Each row comes from the steps of one walk. Every step used is in the known rows, and no mark comes twice. Write the walk behind each row, first mark first.
Known rows:
gizu-moteleg-balum-teve-nebemit: [-1.43  0.68  4.72  3.11 -3.99  1.71  0.68  0.50 -0.26 -3.27  0.87 -4.84
 -3.16 -2.29 -0.38 -1.09  2.33 -0.23 -4.13  0.18 -1.63]
nebemit-moteleg-sofir: [ 4.68  0.43 -1.00 -1.90  0.04 -3.40 -0.07 -2.49  1.54  0.79 -1.28  0.58
  3.25 -2.33 -0.72  0.23 -2.71 -1.45  0.06 -2.37  4.32]
nebemit-moteleg-sofir-teve-balum: [ 2.05  2.14 -4.30 -2.36 -0.73 -2.81  0.77 -1.70 -1.79  1.39 -0.31  1.05
  1.55 -3.64  0.21 -2.21 -1.87  0.82  1.09 -3.60  4.64]
moteleg-balum-teve: [-2.15  2.03 -0.63  2.48 -3.66  0.49 -0.41  0.66 -0.94 -0.31  0.12 -1.98
 -1.99 -0.79 -0.91 -1.51  3.97  1.12 -1.54 -0.07 -1.82]
moteleg-nebemit: [-2.49  1.64 -4.19 -2.00  0.97  0.39 -2.37  1.65  5.45  0.30 -3.52  0.55
 -1.33 -0.40 -0.49  1.10  2.48 -4.30 -0.43 -3.42 -0.97]
nebemit-moteleg-sofir-teve: [ 4.02  1.40 -1.97 -1.59 -0.51 -4.54  1.19 -1.33 -2.37  1.70 -0.51  1.11
  1.30 -2.50  0.11 -1.01 -1.72  0.57  1.41 -3.16  3.55]
sofir-teve-lole-moteleg: [-0.45  2.02 -2.98 -2.01 -1.99  2.05  1.02 -0.54 -1.82  1.02  2.80 -0.97
  0.26 -2.73  0.39 -0.51  0.53  0.57 -1.62  0.61 -2.09]
moteleg-balum-teve-nebemit: [-4.29  1.84  1.98  1.85 -3.65  1.61  0.36  1.06 -0.72 -2.38  3.22 -4.26
 -2.63 -1.49  0.13 -1.09  4.31 -0.64 -4.33 -0.29 -1.92]
sofir-teve-lole-moteleg-balum: [-1.82  1.77 -0.31 -1.11 -3.42  0.95  1.06  0.49 -3.64  0.10  2.26 -1.02
 -1.63 -2.28  1.01 -1.53  0.87  3.22 -2.47 -0.61 -1.12]
sofir-teve-balum-moteleg: [-1.96  1.42 -4.67 -1.13 -2.31  0.95 -0.67  0.02 -1.86  1.35 -0.62  3.65
 -1.34 -2.48 -0.71 -0.13 -1.07  1.03  1.70 -2.00  3.37]
gizu-moteleg: [ 2.01  0.26 -0.86  1.05 -0.54  0.43 -0.57 -1.37  3.46  0.55 -3.15 -0.07
  0.44 -1.24 -1.65  0.86 -1.14 -3.20 -1.16 -0.33 -1.52]
lole-moteleg-sofir-teve-balum: [-0.23  1.35 -4.88 -3.01 -2.93 -1.41  0.70 -1.81 -1.98  1.72  2.07 -0.27
  2.47 -3.94 -1.37 -2.30 -1.11  2.88  1.87 -2.18  4.95]
balum-teve: [-0.79  2.31 -3.25  1.38 -2.19  1.42 -0.55 -0.37  0.75  0.67  0.19 -1.72
  0.16 -1.24 -1.45 -0.39  4.03 -1.60 -0.37  1.02 -3.07]
lole-teve-balum-moteleg-sofir: [-0.61  1.52 -2.20 -4.84 -0.93  0.73 -1.26 -2.01 -1.17  2.31 -1.83  2.55
  0.73 -3.86 -2.09  0.42 -2.86 -0.22  4.80 -2.90  7.55]
gizu-moteleg-sofir-teve: [ 3.41  0.75 -0.11 -0.41 -1.30 -3.05  0.99 -0.88 -1.75  3.33 -2.82 -1.13
  0.36 -2.20 -1.93 -0.59 -1.88  1.14  3.03 -2.72  1.41]
teve-lole-moteleg-balum: [-1.36  0.83  0.63 -1.31 -2.95  2.10 -0.12 -0.89  0.29 -0.86  1.65 -1.58
  0.22 -1.98  0.26 -0.23 -0.17  1.12 -3.96  0.06 -0.28]
nebemit-moteleg-balum-teve-lole: [ 1.06  2.54  1.57  1.01 -2.78  1.84  0.43 -0.17 -1.82 -2.08  0.20 -2.55
 -1.48 -2.36  1.55 -1.59  2.01  1.30 -4.00  0.66 -1.99]
sofir-teve: [-1.38  2.32 -4.63  0.00 -0.70 -0.78  0.26  0.34 -1.00  2.38  0.00  0.97
 -0.95 -0.75 -0.44 -0.30  1.80 -1.41  0.28 -1.30 -2.37]
balum-moteleg-gizu: [ 0.77  0.50 -2.35 -2.71 -3.50 -1.35 -1.00 -2.40  0.63  1.16  1.58  1.47
  0.08 -0.76 -0.99  2.19 -2.00 -1.00  1.79 -1.43  5.08]
lole-teve-sofir: [-2.38  2.55 -4.32 -4.76 -0.39  1.52 -1.15 -1.03  1.44  3.45  1.46  1.44
  0.81 -3.04 -1.83  2.60  0.23 -2.56  1.83  0.74 -2.12]
nebemit-moteleg-sofir-teve-lole: [ 3.77  2.43 -0.52 -3.00 -0.12 -1.68  1.54 -1.25 -3.12  2.47  0.00 -1.21
  1.34 -2.96  1.05 -0.65 -1.72  0.69  0.32 -2.45  1.31]
nebemit-moteleg: [ 2.53  0.91 -2.81 -0.31  0.42 -1.14 -0.44 -1.71  2.86 -0.86 -0.93  2.24
  1.29 -1.67  0.51  0.45 -1.11 -3.39 -2.83 -0.68  0.38]
teve-nebemit: [-3.03  1.13 -0.85 -0.66 -0.31  1.36 -0.27 -0.47  3.04 -0.93  2.58 -1.64
  0.21 -1.23 -0.09  1.30  1.10 -5.46 -3.95 -1.19 -1.78]

Write each row's walk:
[ 0.10  2.13 -1.59 -0.61 -3.41  4.29  0.27 -1.33 -0.08 -0.89  3.01 -3.49
  1.16 -3.10 -0.60 -0.60  2.30  0.50 -2.73  3.11 -2.94]  balum-teve-lole-moteleg
[-0.71  2.77 -1.57 -4.96 -0.41 -0.46  1.09 -2.99  0.48 -2.21  4.98 -0.83
 -1.35 -2.99  2.69  0.69  0.17 -6.73 -1.89 -0.95  2.63]  lole-teve-nebemit-moteleg-gizu
[ 0.28  1.91  3.63  2.48 -3.63  3.39  0.26  0.27 -1.31 -0.39 -2.03 -4.89
 -2.44 -2.06 -0.50 -1.21  1.81  1.57 -2.50  1.08 -3.79]  gizu-moteleg-balum-teve-lole
[-1.87  3.27 -2.80 -1.25 -0.27  2.01  0.62  0.49 -1.77  3.33  0.35 -1.40
 -0.97 -1.11  0.49  0.06  1.68 -1.54 -0.59 -0.87 -4.59]  sofir-teve-lole
[ 2.51  0.31  1.42 -2.40  0.08 -2.35  0.65 -2.15  1.71 -1.46  2.18 -1.57
  2.47 -3.00  0.41  0.55 -2.57 -3.40 -3.16 -2.84  4.12]  teve-nebemit-moteleg-sofir
[-3.15  0.82 -4.08 -3.02 -0.65  2.16 -3.29  1.35  4.41 -0.80 -3.91  3.30
 -1.65 -2.18 -0.62  1.16 -0.47 -1.65  0.87 -4.09  4.61]  teve-balum-moteleg-nebemit
[ 4.16 -0.20  0.85 -0.47 -0.88 -2.00 -0.22 -2.10  1.96  2.34 -3.28 -1.82
  2.18 -1.87 -2.82  0.59 -2.79 -1.10  1.48 -2.21  2.19]  gizu-moteleg-sofir
[-2.61  2.61 -4.96 -5.42 -2.60  1.29 -1.18 -2.77 -0.64  1.15  1.57  2.23
 -1.55 -2.93 -0.12  0.86 -1.22 -2.13  3.97 -1.42  6.27]  lole-teve-balum-moteleg-gizu
[ 3.07  1.79  1.43 -1.57 -0.97 -0.15  1.37 -1.02 -2.77  4.19 -2.27 -3.63
  0.17 -2.60 -1.13 -0.27 -1.93  0.94  1.90 -2.13 -0.90]  gizu-moteleg-sofir-teve-lole
[ 0.48  0.75 -4.29 -3.06 -3.83 -1.30 -0.09 -3.40  1.89 -0.23  4.71 -1.00
  2.03 -1.60 -0.58  0.50 -0.04 -1.38 -0.57  0.12  3.06]  lole-moteleg-gizu
[ 2.20  0.35 -0.63 -1.87 -2.27 -3.12  0.18 -0.35 -3.68  3.37 -0.86  2.19
  0.18 -1.99 -2.09  0.66 -2.76  3.05  4.48 -3.41  5.78]  balum-moteleg-sofir-teve
[-1.46  1.59  0.01 -2.21 -1.02 -2.13  1.44 -0.08 -2.17  2.05  2.98 -2.83
  0.08 -2.11 -0.52 -0.18  0.45 -1.36  0.01 -3.58  1.19]  moteleg-sofir-teve-nebemit
[ 0.76  0.94  2.07  3.70 -3.92  0.63 -0.06  0.17 -0.47 -1.04 -2.44 -2.67
 -2.46 -1.55 -1.44 -1.46  2.17  1.66 -1.34  0.42 -1.54]  gizu-moteleg-balum-teve
[-1.31  1.32  1.35  0.35 -1.67 -2.03  1.58  1.05 -2.48 -3.12  2.74  0.23
 -3.18 -2.19  2.79 -1.31  0.48 -0.27 -5.09 -2.56  1.04]  sofir-teve-nebemit-moteleg-balum
[ 0.77  1.89 -3.03 -1.34 -0.86 -3.21  0.67 -0.41 -2.34  4.13 -0.21 -0.62
  0.83 -1.37 -1.40 -0.65  0.19  0.57  3.00 -3.24  1.23]  moteleg-sofir-teve
[ 0.65 -0.01  1.66  2.12 -1.96 -0.61 -0.59 -0.33  1.64 -0.43 -3.39 -0.58
 -1.47 -0.91 -1.14 -0.22 -0.76 -0.43 -2.09 -1.46 -0.14]  gizu-moteleg-balum
[ 0.62  0.08 -1.88 -2.92 -2.20 -0.42 -1.52 -2.02  0.62  1.88 -1.49  1.46
  2.41 -2.86 -2.64  0.79 -3.85  1.13  2.75 -3.39  7.73]  teve-balum-moteleg-sofir
[ 1.27  0.57 -0.16  0.64 -1.16 -2.14 -0.43 -0.76  1.18 -2.03 -1.14  1.96
 -0.41 -1.25  0.96 -0.56 -0.78 -0.62 -3.53 -1.83  1.73]  nebemit-moteleg-balum
[ 0.03  2.24 -2.06 -2.76 -2.11 -2.69  2.04 -1.63 -1.54 -1.59  6.21 -1.39
 -1.59 -2.26  2.95 -0.22  0.22 -3.11 -2.66 -1.92  2.17]  sofir-teve-nebemit-moteleg-gizu
[-0.89 -0.16 -0.87  0.02 -3.20 -0.73 -0.58 -0.80  1.21 -1.79  1.26  0.73
  0.43 -1.60 -0.67 -0.60  0.00  1.21 -2.95 -0.66  1.89]  lole-moteleg-balum
[ 2.73 -0.67  0.34 -2.20 -1.86 -2.05 -1.16 -1.68  0.18  2.24 -1.71  1.72
  2.14 -1.79 -2.79  1.85 -3.77  0.81  2.87 -2.97  6.43]  balum-moteleg-sofir
[ 2.54  1.21  1.93 -0.77 -2.00 -1.08  1.18 -1.61 -0.52 -2.23  3.15 -3.73
  1.51 -3.66  0.00 -0.81  0.30 -1.26 -2.31 -0.99  2.88]  balum-teve-nebemit-moteleg-sofir
[-1.21  0.35 -3.99 -2.62 -0.75  0.44 -1.99  0.64  5.32 -1.67 -1.24  0.92
  0.05 -1.89 -0.47  0.66  1.24 -2.26 -1.30 -2.07  1.37]  lole-moteleg-nebemit
[ 0.41  0.60 -1.23 -0.68  0.66  0.75 -1.97  1.13  5.93 -0.54 -5.57 -0.29
 -1.87 -1.20 -0.90  1.10  0.61 -3.98 -0.42 -2.99 -0.81]  gizu-moteleg-nebemit
[-0.01  0.06  2.21 -2.43 -2.46 -1.94  0.80  0.01 -3.53  1.09  2.39  0.04
 -0.62 -2.67 -1.05  1.18 -2.66  1.32  1.46 -3.75  5.62]  balum-moteleg-sofir-teve-nebemit
[-0.95  1.99 -3.53 -1.38 -3.52  1.77 -0.85 -0.39  1.03  1.85  2.62 -1.60
  1.69 -2.78 -2.57  1.58  2.29  0.98  0.32  2.11 -3.37]  balum-teve-sofir
[-4.42  3.51 -6.31 -2.85  0.69  2.85 -1.13 -1.15  1.67  1.40 -0.80  1.38
 -0.55 -2.64 -0.53 -0.54  1.69 -4.85  0.95 -0.84 -0.60]  lole-teve-balum
[-1.46  2.37 -2.14 -2.33 -2.32  4.50 -1.09  1.14  2.27 -1.91  0.43 -3.52
 -1.00 -3.03  0.10 -0.46  4.01 -0.19 -1.68  0.51 -2.34]  balum-teve-lole-moteleg-nebemit
